Each row comes from the steps of one path. Every step used is in the known rows, and no mark comes twice. Write the path behind each row, first mark first.
Known rows:
bevome > sime > savik: [-16   2  -4   8  11 -22 -12  -2  -9 -11  13 -14  16  -7   5   5   1   7
  12  16 -11 -13  -1  11  -2 -23  -1 -10   2]
feki > rulava > monum > semubo > vopel > bomam: [ -4  -3   6  17 -11   2 -11   8   9 -11   5  11  18   4  -3  29   1 -32
  -4   0 -23   2 -15  17  -9 -14   4  -2   0]
bomam > lolub > rulava > monum: [ -9   9  -7 -10  -1  -7 -22  -4   1 -10   0 -35   2   1  26 -19 -16  -9
  -2  -3  -5  -7  32   4  -6   3 -10   4  -4]
vopel > bomam > lolub > rulava: [ -4  -1  -1  -1  -6   4 -17 -10  -9 -20   6 -24  -1  -1  21 -28  -7  12
  -6  20   8 -16  10   9  -6 -17  -1   5  -1]
riserum > vopel > bomam > lolub > rulava > monum > semubo: [ -3   1   3  -1 -11   4 -20   6  -2  -6  11  -6  26   4  22  -8   1 -20
  -3   0 -18  -2 -17   7 -11   7  12 -13 -10]
bomam > lolub > semubo: [ -9  -4  -8 -15  -2  -2 -16  -3  -1 -15  -3  -2 -11  -8  13 -23  -1   9
 -21  11  25  10   1   6  -2   7 -23  30  -2]
riserum > lolub > rulava: [ -2  17  -2   5   3  -4  -8  -6  -7   0   1 -25   1  -3  12 -48   1   7
   2  -8   4 -20  -1   4 -10  -8  -9   3   3]
riserum > vopel: [ -5   7  -3   8   2  -3  -3   6   1  11   4  25   8 -14  10 -12   5 -13
  -6  -9 -11   6 -32 -15 -12  15  -9 -12   2]
riserum > monum > semubo > vopel > bomam > lolub > rulava: [ -3  -6   3  16  -5  10 -13  -1  -7  -8  12  -9   0   4  23  -3 -18   4
   2  -3 -12   5 -16  13  -2 -28  -8   3  -3]
bomam > lolub > rulava > monum > semubo: [ -8   7  -3  -9  -1   0 -25   3   4  -9   4 -33  10   5  22 -11 -11  -9
  -6  -8   2  -5  20  14  -8 -10  -4   0 -10]
lolub > rulava > monum > semubo: [ -8  12   0  -5  -5   2 -17  10  12   6   9 -12  15   3  21  -6  -6 -22
  -3 -18 -18  -2   7  12 -16 -27  -5  -5  -8]
feki > rulava: [ -4   7  -2  19   1  -5  -4   1   3  -7   0   6  -4 -11  -2  -1  15  -7
  -6   0   7  -5 -14  -2  -8  -6 -17  -3   3]
semubo > vopel > riserum > lolub > rulava: [ -8   5  -3  23  15  -5  -2 -13   9   4  -5 -18 -18   0 -13 -14  -1   8
   2  -8   5 -21 -10  14  -9  25 -12  -1   3]
monum > semubo > vopel: [ -8  -4   1  10  11   8  -5   6  10   7   4  19   2  -6  -7  20 -10  -4
 -13  -4   7  10 -26  12 -10 -21   0  -3  -1]
bevome > sime > savik > lolub > semubo > vopel: [-10 -10   1  -4  24 -36  -7 -11  -6 -17  16  -2   8  -8  -2  15  -2   8
   1  31 -20  13 -19  10   5 -11  -2  -4   1]
vopel > bomam > lolub: [ -3  -5  -5  -4 -11   6 -17  -5  -9 -22   1  -8   0  -1  14 -19  -7  12
  -9  19  22 -10  11   9  -3  -7  -5   5   5]
rulava > monum > semubo > vopel > bomam > lolub: [ -8  -6   0  -4 -10   8 -21   5   6 -12   2  -5  20  10   8  19 -23 -19
  -8   1  -8   4   7  20  -5  -8   6   4   0]
tuso > sime: [-10   7   0  14  -1   6 -14  -3  -1   2   7   5  -9 -22   6  -7   3  14
   4   3  12   3  -5  -7  -2  -7 -27 -21   1]
savik > lolub > semubo > monum: [  2   2  -1 -13  -2 -21  -5  -2  -1 -15   7  28 -12  -6  10 -28  -2  15
 -18  -5   7  24 -15  -3  -1 -23 -27   1  -2]
bevome > sime > savik > lolub > rulava > monum: [ -8   6   1  -9  14 -38 -16  -7  -4 -15  18 -36  23   2  19   2  -4  -6
  16  12 -32  -7  15   8   1 -21   4 -25  -2]
savik > sime > bevome: [  1  20   1   7  -6   1 -15  -9  18  17   3  -5 -14 -31  20  22   1 -13
  -3  -5  16  16  22  13  -5 -20 -25 -32  -7]
lolub > semubo: [ -7   0  -6 -10  -6   0  -7   2   6  -2   3  25  -6 -12  12 -22   4  -2
 -20   4   8  15 -14   3  -9  -6 -26  28   0]
feki > rulava > monum: [ -6  10  -3   9  -9  -9 -11   7  10  -9   0   1  11  -2   7   3   5 -30
  -1 -11 -14  -3   7  -1 -10   4 -17   0   4]
savik > sime: [ -4  17   0  -3  -4  -2 -13   1  12   1   3 -14 -10 -19  17   2   6   2
  -4  -8   4  13  11   6  -6 -18 -25 -23   1]
tuso > sime > savik > lolub: [-13   5   4   1  13 -12 -17 -13  -2  -8  15  -8   5 -17  -1   8  16  25
   8  25  -5  10  -5  -3  13  -6 -25 -43   1]
bomam > lolub: [ -7   1  -9  -5   4  -1 -16  -4  -3 -12  -4 -12  -8  -7  11 -15  -7  11
 -12   6  27  -3  14   1  -2   5 -13   3   2]
vopel > bomam: [ -2   0  -2   1 -14   9  -9  -1  -2 -10   5  14   5  -4  13 -17  -4   1
  -8  11   5  -8  -1   5  -9 -22  -7   0   8]
vopel > semubo: [ -4  12  -3   1   6   4  -5   5   4   3  -2  -6  -6 -18  10 -29   0   8
 -13  -3  24  -2  13   1 -13   1 -23  22   3]
monum > semubo: [ -4   3  -2   1   0  12 -11  12   7   5   5  15   6  -4   4   0   5   0
 -13  -9  24   6 -17  12 -11 -24  -8  -4  -3]
lolub > semubo > monum: [ -9   4  -4  -1 -13  -7  -6   5  -1 -11   8  34 -11  -9   8 -34  -2   9
 -13 -14   0  11 -18   5  -7 -27 -30  29  -2]
monum > semubo > vopel > bomam > lolub: [ -5 -12   4   6   3  12 -13   0  -1 -12   4   4   4   1  -2  16 -12   4
 -13  15  14   3 -17  20  -3 -19   8   2  -2]

Which path is each row?
[ -5   2  -9  17 -12   9 -11   9  18   7   4  11 -10   7   6  -4  15   6
   0 -28  27   1 -16  12  -9   4 -37 -12  -2]
vopel > riserum > monum > semubo
[-11   0  -4   4   8  -1 -21  -4  16  -5  -1 -31  -5   9   2   9 -10  -5
  -3  -8   4  -8  12  21  -7  16  -5   0 -11]
bomam > lolub > rulava > monum > semubo > vopel > riserum
[ -3   0   0  -9 -14   9 -25   1  -1 -18   8 -25  16   9  25 -13  -9  -6
  -5   9   1 -10  15  21  -9 -21   6   1  -7]
vopel > bomam > lolub > rulava > monum > semubo
[-10   1  -1  -1  -3   4 -13  12  15   5   2  10  16   2   4  23 -22 -29
  -7 -16 -17  11  -2  13 -10  -9  -3  -4   1]
rulava > monum > semubo > vopel
[ -8   7  -8  11 -13  -6  -9  -1   6 -10  -2  10 -17   5  -9 -48  18  21
  -5 -23  32 -14 -15  18  -7  16 -36  19   0]
vopel > riserum > lolub > semubo > monum
[ -9   2   0  -1   9  -2 -20  -1   4  -6   2 -29   4   4  14   4 -22 -12
  -5  -5 -11   0  11  15  -6  -3   1   4  -8]
bomam > lolub > rulava > monum > semubo > vopel
[ -8 -11   1  -1  -7   4  -3  -4   3  -9   5  32  -7 -10   5  -2 -12  -4
 -18  20 -14  13 -24   9  -8  -8 -11  32   5]
lolub > semubo > vopel > bomam
[ -4  -9   6   8   8  10 -12  -5  -2  -9   8  -8   2   0   5   9 -13   6
 -10  14   3  -3 -17  22  -7 -24  12   3  -7]
monum > semubo > vopel > bomam > lolub > rulava
[-12   3   7 -12  21 -20 -14  -6  11  -3  15 -16  25   6   3  26  -5  -8
   1  12 -44  12  -2  14   4 -18   3 -27  -4]
sime > savik > lolub > rulava > monum > semubo > vopel
[ -7   3   2  22  15   5  -7  -3  12   8   0 -11  -8   5 -15  -3   7   6
  -3 -12  17 -12 -27  25 -11   6  -4  -5  -6]
monum > semubo > vopel > riserum > lolub > rulava
[ -2  -9  -1  14 -11  11 -13   3  -6 -11   9   4   1   4  17   5 -20   3
  -2  -3  -1  11 -15  11   0 -21 -11   5   2]
riserum > monum > semubo > vopel > bomam > lolub
[ -8  -4   1   1  -2  -2 -15 -10  -1 -16   2 -19   3   2  17   3 -30 -13
  -3  13 -27  -6  15  11  -4  -4   5   8   2]
semubo > vopel > bomam > lolub > rulava > monum
[-12   5   0   8   3   1 -13   3  24   8   4  -9   2   7   1  13  -7 -20
  -1 -19 -16  -7  -1  20 -15   0  -7  -7  -9]
lolub > rulava > monum > semubo > vopel > riserum
[  4   9   2 -19   5 -12 -15   2  12  -1  10 -12  13   6  20  -5  -5 -11
  -8  -8  -7  13   8   3  -8 -22  -4 -28  -7]
savik > lolub > rulava > monum > semubo
[-11  -3  -6  19  12   0  -1  -6  20   6  -6  15 -20  -6 -16  15  -6   3
  -8  -5  12  -5 -11   7  -8  25 -18  -3   5]
semubo > vopel > riserum
[ -3  -3   0   2  -7   2  -5  -7  -8 -12   0  11   0  -3   1 -31  -7   1
 -11  13  -5   1 -20  14  -4   2  -7  32  10]
riserum > lolub > semubo > vopel > bomam
[ -7  14  -5   6  -6   1 -17   2  17   3  -1 -25   4  16   1 -26  15  -5
   3 -26  18 -22   2  26 -14  18 -16  -7  -5]
vopel > riserum > lolub > rulava > monum > semubo
[-11  -9  -6  -5   8  -4 -11  -8  -1 -13  -4   3 -15 -10   4  -7 -13   5
 -20  16  10  14  -6   6   0  14 -15  34   0]
bomam > lolub > semubo > vopel
[ -4  -1  -2  19  -3   8  -6   9   5   8   8  19  -2  -2  13   8 -17  -6
  -1 -21 -10  18 -23   5  -5 -22 -20   1   3]
riserum > monum > semubo > vopel
[-15  -8   0 -10  20 -22  -6 -14  18 -10   6   9  -4  -2 -16  16  14  16
 -11  24 -11  16 -18  13   8  17 -22  -5   2]
sime > savik > lolub > semubo > vopel > riserum
[ -7   4  -4   6  -5   3 -16   7  19   5  -4  -2  11  13  -9   7  -6 -17
  -1 -25   5  -5  -1  23  -9  22  -9  -2   1]
rulava > monum > semubo > vopel > riserum > lolub
[ -6  -9  -5 -13 -15   7 -17  -5  -6 -25   4   4  -1  -3  18 -25   1  10
 -18  25  19   1   1  13  -3  -6 -12  27   1]
vopel > bomam > lolub > semubo
[ -3  -8  -1  -5 -12   2 -13   0  -9 -12   6  21   8  -8  16 -23   8  -4
 -15  17  -2   8 -32  -3  -6  22  -5  11  -2]
riserum > vopel > bomam > lolub > semubo
[ -1  -9  -3  -9  14 -16  -1 -11  19  -5  -1  22 -20  -5  -8   4   3   6
 -21  11  13  23 -19   2  -1  20 -24  -2   0]
savik > lolub > semubo > vopel > riserum
[ -6   5 -10   2  -8  -2 -10  -4  11  -5  -6   1 -11   2  -7 -41  22  10
 -11  -7  38 -10 -10  16  -9  33 -33  20   2]
vopel > riserum > lolub > semubo
[ -5   2  -3   2   3  -4  -4  -6  -3  -4  -3   8  -5  -7  -1 -30  -7   0
 -13   2  -1   6 -23   9  -6   9 -17  32   8]
riserum > lolub > semubo > vopel
[ -9  -8  -8  12  -5  -2  -3  -2  17   2   1  26 -24  -4   3  -4  -3  -2
  -9  -7  -5  17 -21   7  -5  21 -40  27   2]
lolub > semubo > vopel > riserum > monum
[ -4  15   2  18   0  -5   0  11  -5   6   5  20  -3 -19   8 -35   4   5
  -4 -23  -4  -1 -22 -10 -14   9 -18   6  -3]
riserum > vopel > semubo > monum
[ -6  17  -9   6  -7  -6 -14  -4  13   1  -4 -29  -1  11   5 -35   9  -5
   6 -23   8 -26  15  15 -12  26 -21  -5   1]
vopel > riserum > lolub > rulava > monum
[-10  -5  -2  17  10   8  -6   3  21   8  -1  18  -9   1 -19  25   5   3
 -11 -10  23   2 -27  20 -10   4 -10  -8  -4]
monum > semubo > vopel > riserum
[ -3  -4   1   4 -17  -3 -11   1 -15 -18  10  27   4  -7  13 -32   4   5
 -10   3  -7   4 -36  -1  -5   5  -7  11  -4]
riserum > vopel > bomam > lolub > semubo > monum
[ -9   1  -6  20  10  -2  -2  -9  10   2  -9  -1 -15   0 -18  -7   0   7
  -3  -8  17 -14 -11  12  -6  33 -17   2   8]
semubo > vopel > riserum > lolub
[ -5  13   2   6   2  -2 -13   1   3   4   2 -24  15   7   8 -18 -15 -19
   2 -19 -20  -8  -3  17 -11  -8   2   2  -1]
riserum > lolub > rulava > monum > semubo > vopel
